Known rows, with every way that one mark hangs from another
(S (G (Q C))): [-50.6 -19.3  15.7 -11.9  -0.6 -37.1   3.3  50.9  76.7 -21.0  22.6 -11.6
 -18.9 -12.2  -0.2  47.2  36.9 -16.5]
(F (J (V (Q N)))): [-14.1  20.1   5.2 -20.4   0.8 -62.2  -7.7 -14.6  53.7 -15.0 -20.4  -9.5
 -51.0 -23.1   1.5  71.7  15.5 -20.7]
(S (G Q)): [-54.2 -17.3  23.3 -22.8  -8.3 -28.4   3.0  44.7  85.4 -21.1  42.7   2.8
 -18.3  -2.1  -7.7  68.1  31.8 -15.1]
(V (J F) N (Q G)): [-13.8   9.6   4.9 -16.3   1.2 -70.2  -9.1  18.7  55.3 -23.7   0.3   2.4
 -18.5 -12.2   7.6  88.4  17.6 -15.4]
(N (Q C G (V J))): [-23.7  -4.2  12.9   5.8 -10.2 -72.1 -11.1  21.6  62.5  -3.7  -5.2 -20.1
   1.8 -26.0  -1.0  50.0  -4.1 -34.9]
(F J): [-67.4   0.9  12.2 -22.1   2.0 -21.5  -7.2  12.0  58.9 -26.1  20.8  -9.5
 -40.1 -13.1 -17.1  72.7  29.5  -6.3]
(C Q): [-70.9 -20.1  17.8 -27.4 -13.2 -23.8   7.7  17.1  66.9  -2.6  15.3 -14.6
 -35.2 -23.2 -13.4  47.0  39.1  -8.1]
(J F (V N Q)): [ -0.3   8.6 -11.2 -25.2  12.9 -51.7  -5.3   4.0  59.3 -14.6 -27.6 -14.9
 -40.0 -20.7  -4.8  73.7  23.3 -15.2]
(G (Q C (V N))): [-30.4 -11.6  -2.9 -10.0   9.0 -51.1  -5.9  12.8  62.9  -2.6 -20.6 -21.7
 -40.0 -35.4 -11.7  29.0  29.6 -29.0]
(V (J F) Q): [-21.3   5.0   0.0 -19.5   1.3 -54.3  -2.2  19.8  53.1 -26.7  17.7 -11.8
 -16.2  -5.0  -4.4  83.8  15.5  -6.4]
(Q G N): [-59.1   1.2  18.0  -9.7  -1.0 -21.1   1.1  12.2  61.4  -8.0  -0.5  -9.5
 -39.5 -17.0   9.4  53.2  33.4  -9.1]
(F (J (V N))): [-43.7   9.0   3.6 -24.3   9.9 -35.4 -22.5  -9.8  55.7 -21.2 -16.2  -9.6
 -51.0 -27.6 -21.9  81.2  17.6 -15.0]
(N (Q C G (V (J F)))): [ -6.7   2.6   7.6  11.0   1.5 -72.5  -7.5  17.9  55.4 -11.3   2.3 -18.4
  19.5 -15.1   4.3  55.5   6.1 -25.1]
(J F (V Q)): [ -3.0   7.7   0.3 -22.6   9.7 -46.8   0.2  16.2  64.7 -16.5  -3.7 -15.4
 -29.9 -10.3  -3.0  72.8  16.6 -12.3]
(Q C G N V): [-35.9   0.5   6.8  17.7   9.2 -35.9  -2.0   5.7  56.3   1.0 -30.7 -27.0
 -33.5 -29.0  10.2  27.7  23.8 -21.9]
(S (G (Q N (V (J F))))): [ -9.1   2.1  10.7   6.0   3.3 -55.7  -9.5  -2.3  62.6 -22.5  31.4  -2.6
  10.8   4.2  -2.1  79.8  18.0 -17.2]
(Q C G N (V (J F))): [-14.2  10.8   3.1  24.7  16.2 -55.0 -13.1  -5.2  41.7 -13.8 -14.2 -22.7
  -4.3 -17.0  10.8  53.3  14.7 -13.3]
(F (J V)): [-46.6   8.6  16.2 -22.9   5.8 -30.6 -18.1   2.0  61.6 -23.2   7.7 -10.4
 -41.8 -17.6 -20.5  82.4  10.5 -12.8]
(S (G (Q C N))): [-44.3 -11.2  10.7  -4.9   1.3 -40.1   6.0  27.7  64.7 -15.2   4.6 -14.6
 -25.7 -15.6  10.9  36.1  45.9 -14.6]
(N Q): [-55.1 -11.5   5.0 -27.7 -12.4 -29.2   8.0  22.6  69.1  -7.1  11.9 -18.3
 -24.5 -18.0 -10.0  50.2  29.0 -15.4]

Rows
[-12.2   6.3  11.6 -24.8  -1.9 -61.8  -9.4  18.9  72.7  -6.2 -28.9  -1.0
 -49.5 -28.7   3.7  73.4   9.5 -31.3] : (J (V N (Q G)))
[-27.1  -7.4   0.2  -7.6   5.3 -68.8 -19.3   5.7  54.0 -10.6 -12.8 -18.2
 -29.4 -34.7 -16.7  48.6  10.5 -29.6] : (G (Q C (V J N)))
[-32.2  -3.6  12.2 -11.0  -1.2 -55.9   7.2  47.6  67.9 -10.6 -11.1 -16.2
 -38.4 -24.9  14.7  42.9  25.0 -22.4] : (V (Q C G))
[  3.4  15.3  -6.2 -16.0  11.3 -51.0   2.8  -7.1  52.8 -11.5 -22.1 -18.1
 -35.1 -15.4   9.8  62.5  25.5  -9.8] : (J F (V (Q N)))
[  7.5   9.6   9.3  -5.3  14.1 -65.9   0.3  34.1  62.2 -13.3 -17.2 -15.9
 -20.1 -17.7  17.3  57.2  16.8 -19.0] : (J F (V (Q C G)))
[-34.0  -1.6   4.4  10.3   6.5 -57.3 -23.0   9.6  54.1 -10.4 -27.9 -18.0
 -27.8 -35.4  -7.4  57.3   3.9 -28.0] : (Q C G (V J N))
[  9.6  11.2  -1.8  -8.1  17.6 -72.6  -5.6  22.2  57.7 -11.7 -41.5 -14.4
 -30.8 -28.1  16.2  56.8  23.2 -21.0] : (J F (V N (Q C G)))
[ -7.5  16.1   9.6 -12.1   7.6 -83.2 -16.4  14.4  57.3 -17.4 -38.6  -5.5
 -45.4 -35.9   8.3  65.9  13.0 -32.3] : (F (J (V N (Q C G))))
[ -4.9   5.7   0.5  -9.2  11.2 -65.2  -6.9  15.1  57.5  -5.2 -30.8 -17.5
  -8.8 -27.2  11.4  48.4  27.2 -21.1] : (J F (V (N (Q C G))))
[-33.2  -7.0  16.9  -7.3 -13.6 -45.1   1.5  21.3  80.5   2.7   6.1 -10.0
  -8.6 -17.3  -4.0  51.7  10.8 -34.1] : (N (Q G V))
[-44.8  -8.5   2.6 -13.2  -4.2 -54.9   1.1  28.9  61.3  -2.4 -26.4 -17.8
 -25.5 -35.3   8.1  33.2  35.5 -24.5] : (V (N (Q C G)))
[-21.8  10.5  12.2 -13.1   1.1 -76.2 -16.9   7.3  56.9 -11.1 -30.3  -8.3
 -22.8 -35.1   3.1  57.1  17.2 -31.5] : (F (J (V (N (Q C G)))))
[-23.7  -0.7   5.9 -14.3   0.6 -64.1  -9.1  18.2  63.9   1.2 -39.4 -18.2
 -26.0 -39.1   5.5  42.6  17.6 -30.8] : (J (V (N (Q C G))))
[-16.0   3.1  -7.3  -7.2   9.1 -64.2  -1.1  26.7  45.0 -25.6  -1.5 -25.0
 -17.6 -15.7   4.2  62.9  20.5  -7.8] : (V (J F) (Q C))
[-23.9   5.3  17.7   4.6   6.4 -42.2 -15.8  11.6  62.3 -19.5  23.6  -5.9
   2.3  -3.1  -8.1  84.7   0.9 -15.0] : (Q G (V (J F)))
[ -9.4  15.3  11.4  -6.3  -0.5 -68.2  -2.1   7.6  49.4 -20.2   6.9  -2.3
 -12.9  -6.6  19.9  78.9  19.4 -10.2] : (V (J F) (Q G N))
[-41.6  -1.6  23.0   0.1  -5.0 -41.7 -18.3  15.3  68.3 -13.7  14.0  -6.8
 -16.4 -16.0 -14.3  79.9  -8.5 -24.4] : (Q G (V J))
[-41.8  -6.9  13.0   8.6   7.2 -34.2  -4.4  28.6  68.3  -4.7 -13.9 -22.8
 -27.2 -25.4  -1.4  38.3  16.0 -24.7] : (Q C G V)
[-17.4   0.0  11.8 -12.5   4.9 -54.4 -11.6   9.0  61.7 -20.0  38.4  -6.1
  -0.3  -2.6 -18.1  74.4   7.8 -16.7] : (G (Q (V (J F))))
[-27.5   4.7  -7.4 -20.3  20.0 -24.3 -13.3  -2.5  55.9 -15.9 -16.6 -17.9
 -36.0 -19.1 -13.5  71.8  27.2  -4.8] : (J F (V N))
[-33.7  -6.0 -15.6 -18.1   5.8 -51.9   3.9  24.8  54.7  -9.4 -42.1 -28.0
 -57.9 -38.4   1.6  36.8  37.0 -18.7] : (V N (Q C))
[-45.1   1.4  -7.9 -16.9  11.5 -31.8 -15.1   1.0  45.0 -27.4   3.6 -14.6
 -24.1 -14.1 -15.1  84.1  26.1   1.3] : (V (J F) N)
[-22.7 -12.6   4.0   4.0   1.4 -66.0 -19.3  18.4  66.8 -18.2  -3.6 -10.6
 -11.6 -22.8 -12.5  63.8  11.9 -32.9] : (S (G (Q C (V J N))))
[-28.4  -3.8  21.0  -6.0 -17.7 -62.0 -11.6  15.0  71.9  -5.0  15.1  -5.7
   2.6 -17.1  -8.9  71.5  -8.8 -34.5] : (N (Q G (V J)))
[-11.3  -0.9 -10.2   5.2   4.8 -63.2  -6.1   7.1  49.6 -12.6  -2.7 -31.9
  10.5 -17.1  -8.0  50.6  10.5 -20.4] : (N (Q C (V (J F))))
